What can hang from each mark:
K: C
W: D U
C: K
R: D K
D: Q R W
G: R
X: Z
Z: W
U: W

Each row was made from one small tree. The marks that hang from a mark follow it in brackets, in alphabetical order. Every link used is in the known rows. Write each row's tree.
In the rows, 128 means zero.
Known rows:
X[Z[W[D[R]]]]: [134 161  91 119 142  90 111 134 129 107 159 110 124  82  75 190  76 126
 116  99 175  75  99 135  98  91 161 152 173 141 108 137 117 104 142 145
 126 137 108  93 123 129 145 142 207 184  82 171 107 142  83 101 164 136
 112 109 132 164 109 194 195 128 121 102 138 153 134 133 152 121 139  76
 131 144]
Z[W[U]]: [119 116 121 114 111 109 115 130 123  91 131  90 119 104 110 164 126 108
 100 125 149 180  78 154  99 150 157  77 103 157 142 101  74 151 130 112
 112  51 151 106  75  69 183  83 111 116 131 126 109 122 114  98 141 139
 156 119 132 133  90 155 166  95 128 112 182 183 121 176 137  76 134 104
 105 175]
C[K]: [120 138  89 132  98 109 164  99  86 115 124 133  94 137 132 152 126  76
 139 142 163 196 137 159 115 124 167 113 102 149 185 102  95 112 131 101
 121 108 132 120  73 106 170 107 119  97 141 150  86  83 103 121 142 133
 108 106 179  99 190  90 115 167 231 147 167 141 158 104 130 104  89 172
  79 177]
X[Z]: [102 165  58 158 117  90 144 131 117  95 147 109  97 105  77 170 111  61
 131 130 185 168  96 178 119 112 184 143 124 152 181 117 124 108 140 122
 108  80 120  78  42  87 150  71 165  98 109 139  96 108 123 149 168 126
 114  87 160 140 174 152 167 139 194 103 179 140 159 121 152  84  86 136
 106 217]
U[W[D[Q R[K[C]]]]]: [150 112 124 105 134 151 100 120 121 150 150 165 124 171 187 115 137 145
 168 148 121 113 147  59 147 105 106 124 121 120 108 166 150 131 117 126
 169 170 107 145 185 146 128 153 132 151 135 114 186 132 128 110  99 150
  96 144 106 122 119 146  69 120 119 130 108  79 129 122 115 127 143 128
 153  79]
W[D[Q R[K]]]: [144 143 147 122 108 129 144 113 139 147 139 156 103  96 168  92 139 158
 166 138  76 100 166 153 152  95 116 199 125 151 118 176 136 125 141 151
 125 165 108 138 133 177  95 136 165 118 134 133 133 144 127 154 129 159
 103 130 114 101 153  94 125 136 153 127  76  89 121  77 120 155 112 145
 143 115]
D[Q]: [ 96 171 103 110 103 117 152  97 141  99 105 132 119  93 139 149 130 102
 156 155 145 203 122 188 148 100 136 190  99 155 179 141 142 142 129 107
  98 115 153 128  52 107 150  73 134  57 154  97 114 141 113 129 141 148
 119  99 143 114 170 113 117 126 226 100 156 110 143 121 135  87  85 155
 109 186]
D[Q R W[U]]: [118 132 175  90 138 167 110 103 164 116   4  93 204 101 141 118 126 172
 112 135 111 151 108 149 144  85 152 171 127 110 115 207 175 199 120 128
  79 139 145 119 128 115 134 140 149  97 155  80 122 147 121  70 163 103
 125  85 107 114 118 120 100 120 140 123 135 134 113 143 138 131 140 120
 157 120]
G[R[K]]: [122 132  99 109 100 135 159 151 136 140 160 157  97 144 119 138 161  58
 112 148 133 194 160 208 139 168 158  91 107 160 196 126 102  99 167 146
 117 101 165 117  53 150 113 112 126 118 159 161 132 131 145 127 152 111
 153 137 149 128 210 104 133 148 126 103 145  93 139  91 160 155 112 147
  84 169]
X[Z[W[D[Q] U]]]: [146 121  88 114 145  86 100 155 155  69 154 126 134  72 105 141  72 166
 135 100 154 121 110  72 114  55 126 137 172 154 107  98 121 129  82 156
  73 124  92 124 147  47 187  87 162 161  95  78  79 121 116 153 118 123
 113  94 118 148  32 126 159 116 123 126 173 150 105 192 130  58 141 109
 154 137]
R[K[C]]: [ 98 142  88 152 115 147 129 107  84 150 149 137 116 181 147 111 153  41
 162 136 120 168 101 147 128 172 137 103  94 154 178  95  83 144 169 116
 161  80 142 128  94 138 157 105  96 107 146 150 164  78 136 148 120 175
 115 139 180 100 200 143 119 143 191 136 134 122 146 107 120 100  89 140
  91 160]
X[Z[W[D[R] U]]]: [143 123 113 117 146  79  97 166 133  83 151  90 130  87  72 169  82 160
 101  86 127  82  80 101  81  82 150 111 166 130  93 135 115 122 117 159
  99 124  81  97 143  91 157 142 171 173 103 146  96 142 101 106 155 110
 120  98 115 153  53 167 204 103  85 126 156 196 104 163 146 101 159  72
 140 124]
Z[W[D U]]: [115 108 142 125 116  73 134 157 125  88 183 108 120 102  94 151  99 157
 107 102 124 135  95 119  82 146 139  93 128 139 125  82  74 104  97 105
 112  84 117 107 111  79 174  91 120 133 111 123  86 134 131 103 113 146
 154 125 118 135  46 144 176  98 103 114 145 201 112 165 109  63 174 115
 110 153]
Z[W[D[Q R[K[C]]] U]]: [167 117 146  83 145 160  78 138 129 137 118 147 167 142 182 104 133 159
 143 102  68  87 113  32 116  96  96 103 133 140  70 149 117 167 121 158
 133 168 113 159 205 142 164 171 121 174 140 123 160 118 116 100  96 163
 111 141 117 110  82 136  98 119  83 153 105 142  77 142 104 121 159  71
 171  48]
X[Z[W[D[Q R[K]] U]]]: [188 113 132  91 138 139  59 159 149 123 100 134 149  98 136 112 108 172
 128  92  99  74 136  45 121  43 112 124 158 154  65 153 123 157 120 210
 100 161  67 140 183 113 143 141 170 200 106 121 118 110 118 156 138 133
  93 110 112 130  48 101 161 122  72 154 134 106  97 144 150 132 140  79
 182  82]
W[D[Q R[K]] U]: [144 106 171 111 110 125 125 149 138 155 102 137 117 102 165  70 155 181
 155 121  27 116 155 109 141  93 104 154 109 135  91 174 143 141 102 162
  87 144  79 145 151 135 101 131 126 105 145 112 122 128 149 146 118 145
 108 120 102 102  97  67 131 119 116 157 106 128  99  92 116 140 135 137
 165  95]
X[Z[W[D[R[K]] U]]]: [178  93 127 120 143 112  88 188 118 129 140 103 126 121  96 133 106 146
 108  88 114  58 116  76  88 103 129  75 169 138  76 127  91 135 138 186
 107 126  67 110 164 123 133 144 156 212  89 156 115 101 113 145 147 129
 105 122 114 146  66 131 193 124  55 158 131 147 109 151 139 142 165  85
 152  98]
G[R[D[W] K[C]]]: [120 139 105 146 159 170 138 128 138 156 144 160 156 192 108 139 141  77
  86 123 169 117 156 135 135 195 112  97 149 106 162  75 129  93 149 111
 175 149 185 157 146 184  88 185  88 158 135 161 158 135 140 127 106  79
 173 181 149 148 199 157 105 159  80 124 110 121 142 128 136 176 135 124
 109 104]
X[Z[W[D]]]: [127 140  72 154 130  80 128 150 117  92 213 119 104  92  59 188  71 110
 121 112 203 106 102 139  90  96 153 128 172 154 138  69  98  76 129 126
 127 106 119 106 121 102 168  93 176 180  71 140  87 120 102 150 146 140
 127 110 146 166  96 173 197 137 148  98 157 151 135 166 134  78 145 113
  98 174]
G[R]: [ 99 160  92 106 105 113 164 142 150 111 171 139 120 106  92 181 138  67
 109 133 142 211 137 222 137 159 170 127 115 151 212 137 135  89 149 106
 109 100 181  99  26 138 124 113 134  73 164 133 116 166 134  84 165 110
 165 115 153 144 202 153 136 132 145  75 168 148 128 113 169 129 108 146
  88 197]

Write each row's tree:
[156  98 142  99 106 126 127 137 135 142 140 142  98 129 164 129 136 182
 145 156 130 116 188 106 158 111  95 143 112 119 102 174 143 120 124 142
 147 164 109 147 156 140 109 134 140 142 128 118 148 153 135 121 123 146
 108 131  85 129  99 109 101 122 107 123 112  65 155 106 120 152 131 147
 136 109] -> U[W[D[Q R[K]]]]
[138 116 164  97 168 212  79 114 128 148   9 114 224 174 182  84 150 142
 147 117  94 120 103  72 153 120 119 122 121 112 108 199 156 214 132 152
 122 143 137 148 186 137 140 165 113 140 164  97 164  98 132  99 123 118
 100 103 136  93 140 120  66 134 130 154 123 113 109 141 126 146 132  97
 165  79] -> D[Q R[K[C]] W[U]]
[126 167 101 149 116 153 130  84 124 138 147 173 106 153 190  91 150 102
 173 154 128 140 136 110 159 132  73 152  96 133 135  67 136 129 119 114
 162 151 141 177 137 158 125 118  71  87 135 136 165 107 143 186  86 137
 119 162 152 100 182 116  94 128 175 135 116  79 123 106 101 118  71 155
 147 110] -> R[D[Q] K[C]]
[128 144 139 158 126 162 140  94 138 145  92 155 129 122 140 122 138 150
 131 156 184 114 179 159 159 136  86 176 126 102 124  99 150 127 129 124
 155 156 158 180 151 152  93 109 107 124 113 110 130 133 149 191 107  97
 140 153 126 134 136  93 102 146 157 131  98  58 147 127 104 148 115 163
 122 113] -> R[D[Q W] K]
[134 119 141  97 114  93 155 116 150 108 147 128 107 109 143 163 116 187
 130 156 157 145 154 117 146  97 126 173 125 112 112 174 172 108  96 108
 126 161 123 122 125 129 119 127 171 105 131  96 134 180 128  90 132 132
 124 110  81 144  95 142 106 108 140  92 136  98 133 124 133 124 129 134
 135 133] -> U[W[D[Q R]]]
[105 170 133 155 118 132 155  83 153 112  97 140 149  92 124 139 113 152
 126 156 191 131 152 177 164 119 103 208 139 102 139 103 170 117 115  84
 138 151 176 158 119 126 110 106 121  91 115  83 117 155 133 147 119  96
 146 138 118 144 141 125  98 140 173 100 119  98 138 144  99 119 105 168
 122 144] -> R[D[Q W]]
[140 126 131 115 168 186 123 140 171 137  95 169 187 174 152  87 143 146
 101 122 122 121 161  56 156 142  80  92 146  91 135 106 149 127 107 131
 125 166 167 177 181 145 110 180  67 126 157  84 157 118 169 132  78  52
 155 160 127 122 133  96  56 138  57 145 119 110  98 151 125 160 140 132
 172  69] -> G[R[D[Q W[U]] K[C]]]
[117 106 132 126 114  73 157 132 123 133 179 112  81 118 101 175 118 158
 116 142 145 135 123 142 114 145 146 124 122 112 130 144 148  83 122  89
 147 129 127  90 108 129 115 121 162 115 114 138 131 181 125  75 138 147
 142 127  93 148 107 167 140 108 119  98 129 144 161 106 135 125 148 132
 105 146] -> U[W[D[R]]]
[116 150 121 116 127 165 111  95  94 162 111 124 144 177 156 115 162  53
 149 130  91 142  90 146 121 145 143 109  95 146 142 156 119 157 166 139
 165 123 141 124 118 174 128 164 125 117 158 177 174 106 113 111 157 173
 101 134 165 102 223 168 124 137 160 137 108 134 125  91 139 156  95 111
 124 128] -> D[R[K[C]]]
[131  80 174 144 111  98 136 171 117 142 148 112  98 126 128  82 151 141
 141 112  25 104 131 113  94 148 135 109 120 127 102 140 108 121 128 150
 110 111  88 112 130 143  97 138 133 119 132 148 113 133 151 139 123 159
 120 127 108 121 116  88 162 115  97 157  96 172 112  92 122 152 142 130
 138 114] -> W[D[R[K]] U]
[112 132 146 186 118 136 142 113 110 153 132 123 110 136  99 125 145 107
 121 151 184 102 165 186 147 187 105 135 124 108 141  64 114 104 149  97
 170 117 161 146 142 156  86 100  92 131 108 144 119 121 139 179 116 111
 158 174 126 146 154 117 137 150 140 134  94  96 163 125 102 154 123 167
  90 148] -> R[D[W] K]
[104 114 178 122 134 142 119 119 135 119  42  72 182 113 103 128 118 140
  86 123 112 138  93 163 110 142 174 134 115 106 125 185 152 172 140 109
 111 106 150  95 103 115 117 147 141  94 142 116 113 138 121  67 156 110
 144  97 110 129 130 147 134 121 128 130 142 183 118 141 144 139 146 113
 120 142] -> D[R W[U]]
[149  90 146 133 108  98 143 151 104 157 181 120  78 150 116 135 142 148
 123 145 125 113 161 124 126 162 123  97 113 108 107 138 121 101 131 137
 170 129 104 116 134 140 101 136 139 148 116 154 145 140 134 120 129 149
 134 135  92 149 111 135 137 121  96 135 111  97 159  99 124 160 152 147
 109 132] -> U[W[D[R[K]]]]
[119  92 171 191 122 138 126 138 109 136 113 115 125 151 113 100 137 140
 101 124 144 102 147 139 125 182 115  95 122 100 107  54 100 126 124 131
 122 101 139 146 145 118  96 106  75 127 107 132 110 100 169 175 108  91
 155 158 109 142 105  83 137 135  99 170 125 136 135 135  94 142 142 156
 118 120] -> R[D[W[U]] K]
[159 102 110 121 178 145  65 169 106 136 151 118 163 165 115 116 103 116
 123  65 103  51  84  27  86 112 133  65 160 138  73 109  81 147 141 173
 137 138  69 115 201 129 163 173 149 212 107 163 147  78 111 129 127 132
  99 135 143 137  86 171 163 125  58 159 140 168  94 166 138 116 162  61
 166  73] -> X[Z[W[D[R[K[C]]] U]]]
[108 131 159 159 136 135 140 106 165  98  70 123 143  99 126 120 116 178
 114 135 150 136 130 128 148 123  95 175 129  92 115  92 164 136  80  92
 110 131 156 149 140  97 119 110  88  73 125  61 101 147 144 139 113  74
 155 125 112 132  92  95 103 113 134 121 138 127 117 161  98 104 125 154
 147 122] -> R[D[Q W[U]]]
[114 169 140 113 118 103 163 105 153 124 153 141 116  81 139 124 123 159
 161 147  87 134 135 164 145  87 134 223 129 134 124 178 172 114 113 120
 104 166 119 123  98 148 111 126 171  82 136 116 116 179 118 105 143 162
 110 108 110 114 147 128 132 114 167  89 101 126 101  89 125 120 114 130
 132 135] -> W[D[Q R]]
[128 102 154 145 140 121 117 146 108 159 162 124 126 177 147  72 139 112
 165 106  14 105 100  73  95 150 132  91 122 120 100 133 103 124 121 137
 120 112  87 115 160 154 120 157 103 115 152 163 146 104 143 119  97 166
 117 138 141 112 131 133 137 117  97 173  93 179 103 100 109 127 147 109
 155  82] -> W[D[R[K[C]]] U]
[105 140 126 193 151 162 128  99  97 165 133 139 139 184 125 121 130  80
 127 139 170 102 124 127 132 189 107 109 129  99 132  61 116 122 152  96
 193 128 160 152 165 162 113 142  84 145 112 160 155 106 136 174 102 116
 146 173 158 143 176 152 104 149 154 140  99 119 146 129  94 143 124 145
 104 111] -> R[D[W] K[C]]
[136 116 172 159 135 149 122 127 149 124  65 132 141 130 147  81 147 168
 120 137 136 116 162 116 162 133  77 140 118 104 107  91 141 150 108 128
 125 129 141 174 162 109 101 106  81 107 123  89 111 118 150 186  92  80
 136 147 102 126  95  55 105 124 116 164 122  91 123 148  96 142 132 158
 148 100] -> R[D[Q W[U]] K]
[113 131 176 138 115 183 125 112 105 161  43 102 161 136 115 134 146 107
 106 146 149 109 139 190 139 158 159 133 126 121 133 185 136 163 182 139
 153 127 152 123 124 170  92 151 148 154 128 163 138 120 102 110 177 132
 131 124 132 135 188 137 130 151 149 120  94 103 160 104 148 183 126 128
  88 134] -> D[R[K] W]
[111 141  80  99 133 163 145 139 115 143 166 157 131 190 129 129 160  40
 121 122 112 189 135 148 125 164 148  74 115 159 200 122 105 105 162 136
 140 105 169 123  91 163 129 143 103 125 170 155 160 107 135 114 141 135
 139 144 181 113 227 152 109 150 127 111 142 121 139 106 157 139 104 122
 107 150] -> G[R[K[C]]]
[120 110 103 117  98  81 163 119 148 105 179 145  82 103 128 155 109 167
 145 153 168 180 146 119 139 113 115 148 119 117 146 122 158  94  89  81
 125 132 126 130 107  85 137  79 144  96 117  72 122 151 137 130 103 136
 126 113 101 142  77 137 102 112 162  80 158  96 156 134 109  79 130 165
 111 161] -> U[W[D[Q]]]
